Each row was made from one small tree. Brackets hold a mark, then the marks that hang from it, in alphabetical order. Every link used is in the known rows. Write each row's tree.
Known rows:
(romo (bega (selaz sezus))): [-2.160 -1.031  1.505 -2.973  2.709  2.487  2.448  1.116 -4.287  1.721
  3.715  1.648 -2.562  2.580  0.263 -0.574 -1.043  0.226  0.745  3.519
  1.161  1.504 -2.235]
(bifi vudo): [-0.581  1.508 -0.286 -0.031  1.825  0.856 -0.995 -1.298 -0.454  3.742
  2.355  1.730  2.883 -0.115  1.963 -0.771  4.326 -0.149 -0.029  0.028
  4.696  0.326 -1.649]
(navo (bifi vudo) (nege (romo bega))): [ 0.743 -0.457 -6.808  2.035  2.677 -3.648 -1.792  9.079  0.992 -1.504
  2.254 -0.291  0.797 -2.671 -2.011 -1.995  2.172 -3.085  0.849 -2.245
  4.858  3.180  7.946]
(bega selaz): [ 0.067  0.328  1.639 -1.909  0.481 -0.318  1.992 -2.156 -3.395  2.613
 -0.237  3.136  1.969  0.585 -0.331  0.128 -2.275 -0.461 -0.667 -1.601
  4.434 -1.491 -3.280]
(vudo (nege navo)): [ 0.654 -0.370  2.908 -1.893 -0.316  4.543  3.479 -3.530 -1.319  1.642
 -0.677  0.152  1.359  0.342  0.070  1.265 -1.792  0.268 -1.414 -1.112
 -4.709  0.274  0.870]
(nege navo (romo bega)): [-0.409 -0.765 -1.243 -2.865 -0.324  0.494  1.983 -1.429  3.381  2.447
  0.838  0.701 -1.310  0.045  4.057  0.979  2.482 -3.028 -0.457 -2.031
 -2.054  1.701  6.986]
(romo (bega (selaz (sezus vudo)))): [-0.458  0.093  2.245 -2.665  0.805  0.248 -0.291  0.336 -1.065  1.603
  4.826  0.704 -1.942  3.521  1.206 -1.879  0.880  2.160  1.601  4.427
  0.788  0.380 -4.464]
(selaz bega (sezus (vudo (nege navo)))): [ 0.417 -1.050  4.332  3.336 -0.754  4.760  1.981 -2.091  0.813  0.132
 -1.422 -1.698 -3.768  1.081 -0.398  0.221  1.087  2.224  1.101  4.144
 -5.381 -2.055 -2.727]
(bifi (navo (nege (romo bega))) vudo): [-1.389  2.036 -4.028 -1.356  1.567 -2.090 -5.895  4.446  3.629  0.677
  2.665 -0.521  0.528 -0.801  2.248 -0.653  1.446 -2.788  1.381 -2.284
  5.566  0.402  5.080]
(romo (bega selaz)): [-0.410 -0.083 -1.060 -2.449  2.298 -0.708  1.542  0.514 -3.197  3.318
  3.670  1.446 -0.595  0.995  0.266 -1.003 -2.115  0.536 -0.629 -1.274
  1.282 -0.157 -1.918]
(vudo nege sezus): [-1.950 -0.769  1.185 -0.274  0.432 -0.728  3.203 -1.350 -3.350 -3.392
  0.265  2.292  0.491 -1.903 -1.012 -0.308  1.498  1.898 -1.143  0.334
 -0.627 -0.435 -3.615]
(bifi navo (vudo nege)): [-0.943  4.515  0.594  0.018  1.468  4.657 -4.426 -1.446 -0.275  1.700
  2.250  0.048  2.570  0.347  0.896  0.518 -0.784  2.649 -0.865 -0.238
 -0.061 -0.366 -4.454]
(nege (romo bega)): [-1.792 -0.815 -3.837 -0.984  0.890 -1.447  1.760  0.335  2.414  3.547
  1.492  1.681 -1.662 -0.681  2.779 -0.413  3.764 -1.036 -0.108 -1.785
  3.019  0.472  4.682]
(bega (selaz (sezus vudo))): [-0.282  0.296  4.252 -1.956 -0.697  0.309 -0.229 -1.799 -1.430  1.300
  0.985  2.061  1.359  2.885  0.224 -0.545  0.810  1.586  1.382  4.163
  3.789 -1.069 -6.014]
(navo (bifi vudo)): [ 1.029  1.952 -1.986  2.389  2.477  0.344 -1.058  1.177 -2.029  0.555
  1.844  1.189  3.498 -1.187 -1.750 -0.837  2.528  0.196 -0.748 -0.073
  4.228  1.863 -0.143]
(selaz bega (sezus (vudo (nege romo)))): [-1.757 -1.346 -0.554  5.202 -1.346  1.662  1.968  0.982  3.059  0.211
 -3.139  0.089 -4.977  0.013  0.626  0.256  3.872  1.587  1.573  3.061
  0.316 -2.307 -2.077]
(nege (navo bifi) (romo (bega selaz))): [ 1.821 -0.156 -2.965 -2.169  0.391 -0.914  1.211  2.898 -0.922 -2.403
  0.266 -0.012 -0.560  0.146 -1.545  0.747 -3.724 -3.269 -1.189 -2.901
 -3.111  3.156  5.507]
(nege (navo bifi) romo): [ 1.472 -0.236 -1.033 -0.332 -1.292 -0.099  2.109 -1.431  1.088 -1.610
 -3.980  1.452  2.009 -1.329 -0.983  1.740  0.382 -3.285 -1.190 -2.368
  0.372  1.996  6.678]
(sezus selaz vudo): [ 0.926 -0.076  1.902 -1.750 -2.563 -3.417 -2.964 -5.674  2.456  4.428
 -0.455 -0.674  2.907  1.657  1.602 -0.409 -0.420  1.688  0.677 -0.236
  4.499 -3.095 -2.273]
(selaz bega): [-1.432 -0.988 -0.845  4.558  1.284 -0.041  3.770 -3.329 -1.030  4.935
 -2.383  1.888 -2.496 -1.855 -0.005 -0.267  1.714  0.818 -0.128 -0.968
  4.702 -3.820 -1.242]
(navo (nege (romo bega))): [-1.225 -2.787 -4.593 -1.267  0.744 -3.944  2.139  3.678  1.490  1.752
 -0.214  1.297 -1.061 -1.512  0.644 -1.270  1.602 -2.789  1.077 -2.561
  5.504  0.006  7.730]
(bifi (navo (nege romo)) vudo): [-0.839  2.688 -2.388 -1.051 -0.134 -2.139 -5.500  2.013  2.942  0.354
 -1.174  0.611  3.024 -1.085  1.483  0.249  1.094 -3.259  1.509 -2.430
  8.219 -0.693  3.354]
(sezus (selaz bega)): [-1.377 -1.305 -0.023  3.410 -0.085 -2.089  0.947 -4.756 -0.786  4.702
 -3.370 -0.657 -3.009 -0.746 -0.167  0.393 -2.583 -0.001  0.594 -1.584
  4.319 -4.750 -0.563]
(romo bega): [-1.217 -0.856 -1.593 -1.275  2.645  0.310  2.049 -1.231 -0.973  4.835
  3.733  1.197 -1.402 -0.100  1.765 -1.067  2.066  1.283 -0.488 -0.158
  2.239 -0.028  1.291]
(nege (romo (bega selaz))): [-1.154 -0.453 -2.776 -2.662  0.441 -2.294  1.326  1.678  0.079  2.101
  1.324  2.560 -1.597  0.258  1.798 -0.076 -0.280 -1.767 -0.327 -2.639
  2.177  0.389  1.667]
(selaz bega sezus): [-3.188 -2.025  1.921  4.422  2.015  3.251  4.211 -2.272 -2.433  2.984
 -2.241  1.597 -4.424 -0.316  0.094 -0.160  2.697  0.539  1.059  3.494
  4.320 -2.204 -1.525]

Which tree is each row?
[ 2.852  0.108  4.344 -2.559 -3.465 -0.216 -2.086 -5.312  1.997  1.851
 -0.854 -3.369  2.569  2.406  0.413  0.807 -4.374  1.461 -0.244 -0.425
 -5.572 -1.427 -1.260] -> (sezus selaz (vudo (nege navo)))
[-1.851 -0.646 -1.256 -0.913 -0.261  2.068  0.283  2.677  3.230  0.226
  2.890 -0.156 -3.047  1.640  2.018 -0.871  4.294  2.764  1.266  4.041
 -2.206  1.602  0.189] -> (selaz (sezus (vudo (nege (romo bega)))))
[ 0.170  1.032 -0.276 -2.028 -1.258 -0.255 -1.373  1.218  1.125 -6.233
 -0.112 -0.014  1.049 -1.638  2.788  0.973  4.073 -2.995 -0.684 -0.645
 -4.892  2.910  1.182] -> (bifi (vudo (nege navo romo) sezus))
[ 0.787 -2.094 -3.370  1.690 -0.234 -4.148  2.451  3.444 -0.754 -2.092
 -4.576  1.934  2.480 -3.108 -3.730 -0.421 -0.791 -2.997  0.109 -2.553
  7.930  0.460  7.368] -> (navo bifi (nege romo))
[ 2.045 -0.094 -1.984  2.684  2.327 -2.081 -0.924  5.213 -3.062 -1.273
  0.517  0.043  4.208 -2.260 -4.347 -1.639  0.436 -1.753  0.538 -0.862
  6.919  1.247  2.525] -> (navo (bifi vudo) nege)
[-2.560 -1.047 -1.129 -2.063  1.219  3.109  2.335  4.622 -2.269 -1.413
  1.419  1.454 -3.822  2.050  0.089  0.299 -1.971 -0.276  0.512  2.023
 -2.625  2.578  0.280] -> (vudo (nege (romo (bega (selaz sezus)))))
[-1.355 -1.609  1.924 -1.937 -0.579 -2.881  0.415 -2.604 -3.140 -3.190
 -0.810 -0.813  0.137 -0.487 -0.648  0.463 -2.788  1.166 -0.566 -0.547
 -0.833 -1.163 -3.468] -> (vudo nege (sezus selaz))
[-1.937  4.427 -2.095 -0.294  0.033  2.907 -5.000  0.367  2.892  0.105
 -0.341  0.982  2.212 -0.192  2.647  1.209  0.868  0.363 -0.626 -1.992
  0.844  0.387 -1.008] -> (bifi navo (vudo (nege romo)))
[-0.544  0.262  1.736 -1.581 -2.254  1.046  0.205  1.423  0.102 -1.578
 -1.415  1.722 -0.165  2.516  0.354  0.477 -0.230  1.110  1.299  2.776
 -0.035  0.346 -3.630] -> (bega (selaz (sezus (vudo (nege romo)))))
[-1.919 -1.672  0.465  2.674  0.129 -5.731  0.560 -3.340 -2.196 -1.290
 -3.097 -0.505 -3.307 -1.970  0.216  0.117 -1.017  0.124  0.409 -0.642
  3.788 -4.441 -2.200] -> (vudo (sezus (selaz bega)))
[ 0.083 -0.422  0.459 -1.865 -1.957  2.811  3.072 -2.014  1.719  0.214
 -3.233  1.095  1.050 -0.350  1.849  2.171  0.143 -2.178 -1.235 -2.242
 -3.834  0.645  3.899] -> (vudo (nege navo romo))
[ 2.493 -0.701  2.980  2.670 -2.586 -0.201 -0.936 -4.217  2.286  2.464
 -3.004 -4.050 -1.887  0.650 -0.394  0.725 -4.493  1.611  0.174 -0.904
 -5.576 -3.955 -2.224] -> (sezus (selaz bega) (vudo (nege navo)))
[ 0.796  1.380 -0.785 -1.217 -0.758  3.527 -0.926  0.855  2.665  0.073
 -0.103 -0.268  1.890 -0.515  2.955  1.511  2.434 -2.975 -0.828 -1.602
 -3.854  2.430  3.042] -> (bifi (vudo (nege navo romo)))
[ 0.663 -0.418  0.773  4.359 -1.589 -1.866 -0.726 -2.814  1.844  3.526
 -2.497 -2.490 -2.351  0.078 -0.574 -0.199 -3.061  3.743  0.270 -1.197
 -0.530 -5.362 -4.579] -> (sezus (selaz bega) (vudo nege))
[-1.152 -0.899  1.893  5.179  0.462  3.090  2.385 -0.929  0.176  1.521
 -0.928 -0.188 -4.283  0.421 -0.677 -0.894  2.443  4.039  1.458  4.139
 -0.345 -3.029 -5.357] -> (selaz bega (sezus (vudo nege)))
[ 4.357  0.489  2.786 -0.286 -2.502 -0.272 -1.955 -2.871  0.603 -1.775
 -1.787 -4.116  3.390  1.527 -3.147  0.613 -6.303  1.890 -1.120 -0.396
 -5.613 -0.079  0.010] -> (sezus selaz (vudo (nege (navo bifi))))
[ 1.816  1.180  1.328 -1.415 -0.140 -3.349 -3.994 -0.720 -2.012 -6.221
  0.113 -2.536  3.559 -0.712 -1.200  0.641 -1.287 -2.855 -0.681  0.024
 -1.735  2.317  0.610] -> (nege (navo (bifi (vudo (sezus selaz)))))
[ 0.325  0.631 -2.972 -1.790 -1.220 -2.287 -0.800  3.164  2.382  0.733
  2.483  0.524 -0.790  0.980  0.816 -0.811 -1.213  1.529 -0.185 -2.049
 -2.656  0.108 -2.193] -> (sezus (vudo (nege (romo (bega selaz)))))
[ 0.417  1.093 -0.469  0.125  1.012 -5.026 -4.140  1.183 -2.858 -5.224
  0.805 -1.424  2.877 -1.345 -2.038 -0.653 -0.132 -0.804 -0.417  0.102
  3.063  1.542 -1.637] -> (navo (bifi (vudo (sezus selaz))))
[ 0.512 -0.610  0.240  3.926 -1.703 -4.168 -1.484 -4.883  2.608  5.264
 -2.469 -1.767 -1.624  0.229  0.777 -0.593 -0.776  1.800  1.192 -1.025
  4.040 -5.413 -3.231] -> (sezus (selaz bega) vudo)
[ 1.847  1.778 -2.057  0.225 -0.264  0.767 -1.477  1.059  2.243 -1.847
 -0.960  0.450  2.913 -1.254  0.610  1.227  2.665 -4.301 -0.784 -1.684
  0.125  3.550  5.752] -> (nege (navo (bifi vudo)) romo)
[ 2.344 -0.089  1.375  0.290  0.474  3.725  3.233 -0.528 -3.146 -2.359
 -1.178 -0.344  2.365 -0.878 -3.793  1.109 -3.871  0.474 -2.306 -0.640
 -5.254  1.824  1.756] -> (vudo (nege (navo bifi)))
[-2.142 -1.795  0.487  3.181  0.083 -3.041  1.510 -1.622 -2.762 -2.740
 -2.936 -1.570 -4.161 -2.147 -1.458  0.447 -3.143  1.360 -0.349 -0.727
 -1.088 -3.637 -3.950] -> (vudo nege (sezus (selaz bega)))
[ 1.393  1.909 -1.927  3.345  2.437  2.995 -0.656  3.385 -2.713 -1.273
  1.796  0.080  3.136 -1.245 -3.032 -0.899 -0.058  1.681 -1.593 -0.219
 -0.585  2.399 -1.637] -> (navo (bifi (vudo nege)))
[-0.960 -0.273  3.806  0.157 -0.343  3.555  1.055 -1.174 -0.241  0.682
  1.220  0.767  0.032  2.428  0.299 -0.632  2.492  4.259  0.947  4.943
 -0.075 -0.342 -4.876] -> (selaz (sezus (vudo nege)))
[-1.199 -0.938  1.659  4.380  0.233  0.752  1.581 -2.610  0.896  3.324
 -0.975  0.551 -3.617  0.654  0.339 -1.128  4.856  2.629  1.832  4.394
  3.961 -3.438 -4.008] -> (selaz bega (sezus vudo))
[-2.373 -3.018 -1.147 -2.893  1.130 -1.652  1.977  6.403 -1.951 -1.270
  0.432  1.228 -2.668  1.125 -0.618 -0.790 -1.649 -3.832  2.392  1.307
  4.449  1.390  4.508] -> (navo (nege (romo (bega (selaz sezus)))))
[ 1.601  1.192 -4.527 -0.196  1.686  0.693 -1.962  3.650  2.922 -1.255
  3.180 -1.261  0.239 -1.077  1.169 -0.077  2.779 -3.550 -0.763 -1.298
 -2.667  4.617  7.146] -> (nege (navo (bifi vudo)) (romo bega))
[ 1.476  1.657  1.868 -0.761  0.500  4.967 -0.475 -1.000 -0.128  1.494
  2.312 -0.627  2.038 -0.190  1.477  0.688  1.018 -0.728 -0.924 -0.102
 -4.933  1.718 -0.805] -> (bifi (vudo (nege navo)))
[-1.316 -0.286  1.449 -0.001 -2.120  2.053  1.122 -0.303  2.888 -0.682
 -1.092  1.007 -0.255  1.850  1.665  0.258  4.046  1.945  1.188  3.763
  0.737  0.284 -1.004] -> (selaz (sezus (vudo (nege romo))))
[ 1.326 -1.804 -5.070 -0.183  1.575 -5.676  1.464  7.896 -2.491 -2.949
 -0.850  1.083  0.114 -1.711 -4.546 -1.261 -4.542 -3.334  0.191 -3.511
  4.267  1.429  5.950] -> (navo bifi (nege (romo (bega selaz))))
[-1.523  0.047 -0.500  4.274  0.997 -2.567 -2.630  1.426 -1.474 -2.906
 -0.431 -2.788 -2.976 -2.189 -0.307 -0.391 -0.863  0.786  0.158 -0.344
 -1.347 -2.246 -5.057] -> (bifi (vudo nege (sezus (selaz bega))))
[-2.187  4.109 -4.217 -0.575  1.599  3.058 -5.417  3.149  3.461  0.719
  4.270 -0.636 -0.347  0.101  2.935  0.176  1.044  0.832 -0.589 -1.523
 -2.029  1.435  0.651] -> (bifi navo (vudo (nege (romo bega))))
[ 0.849  0.446  3.425 -2.816 -0.762 -0.601 -3.705 -1.479 -1.214 -4.684
  1.516 -3.352  1.691  0.103  1.299  0.783 -1.502 -1.422 -0.557  0.176
 -6.126  1.388 -1.818] -> (bifi (vudo (nege navo) (sezus selaz)))
[ 1.620 -0.896  2.358 -1.258 -0.938 -1.526  0.282 -1.895 -4.037 -7.539
 -2.532 -2.461  1.781 -0.691 -4.066  1.305 -6.121 -0.081 -1.818 -0.677
 -6.659  1.228  0.652] -> (vudo (nege (navo bifi)) (sezus selaz))
[ 3.007  0.621 -0.687  0.859 -2.983  0.102  0.529 -0.083  3.069 -3.005
 -2.749 -0.401  2.727 -0.487 -2.085  0.745 -0.188  0.124 -1.377 -1.606
 -4.635  1.340  3.058] -> (sezus (vudo (nege (navo bifi) romo)))
[ 0.716 -0.466  5.176 -1.824 -1.496  5.364  1.088 -2.998  0.621 -0.120
  0.701 -1.173  0.552  2.836  0.576  0.281  1.260  1.901  0.633  5.159
 -5.444  0.700 -2.390] -> (selaz (sezus (vudo (nege navo))))
[ 1.258  0.194  2.051 -0.669 -2.548 -1.696 -2.038 -3.547  1.500  2.749
 -0.619 -1.671  2.451  1.782 -0.057 -0.240 -2.658  3.612  0.072 -0.459
 -0.360 -2.651 -3.547] -> (sezus selaz (vudo nege))
[-0.669 -1.778 -1.812 -2.724 -0.362 -0.985  2.097  1.138  0.797 -4.768
  1.054 -0.155 -2.666 -1.428  1.840  0.573  1.843 -1.791 -0.966 -0.915
 -7.475  2.116  3.563] -> (vudo (nege navo (romo bega)) sezus)
[ 1.605  0.269  6.553 -3.347 -1.727  4.262  0.719 -1.506 -1.932 -1.640
  0.451 -0.783  0.837  3.571 -0.468  0.630 -2.691  0.913  0.579  4.115
 -6.083  0.497 -5.169] -> (bega (selaz (sezus (vudo (nege navo)))))
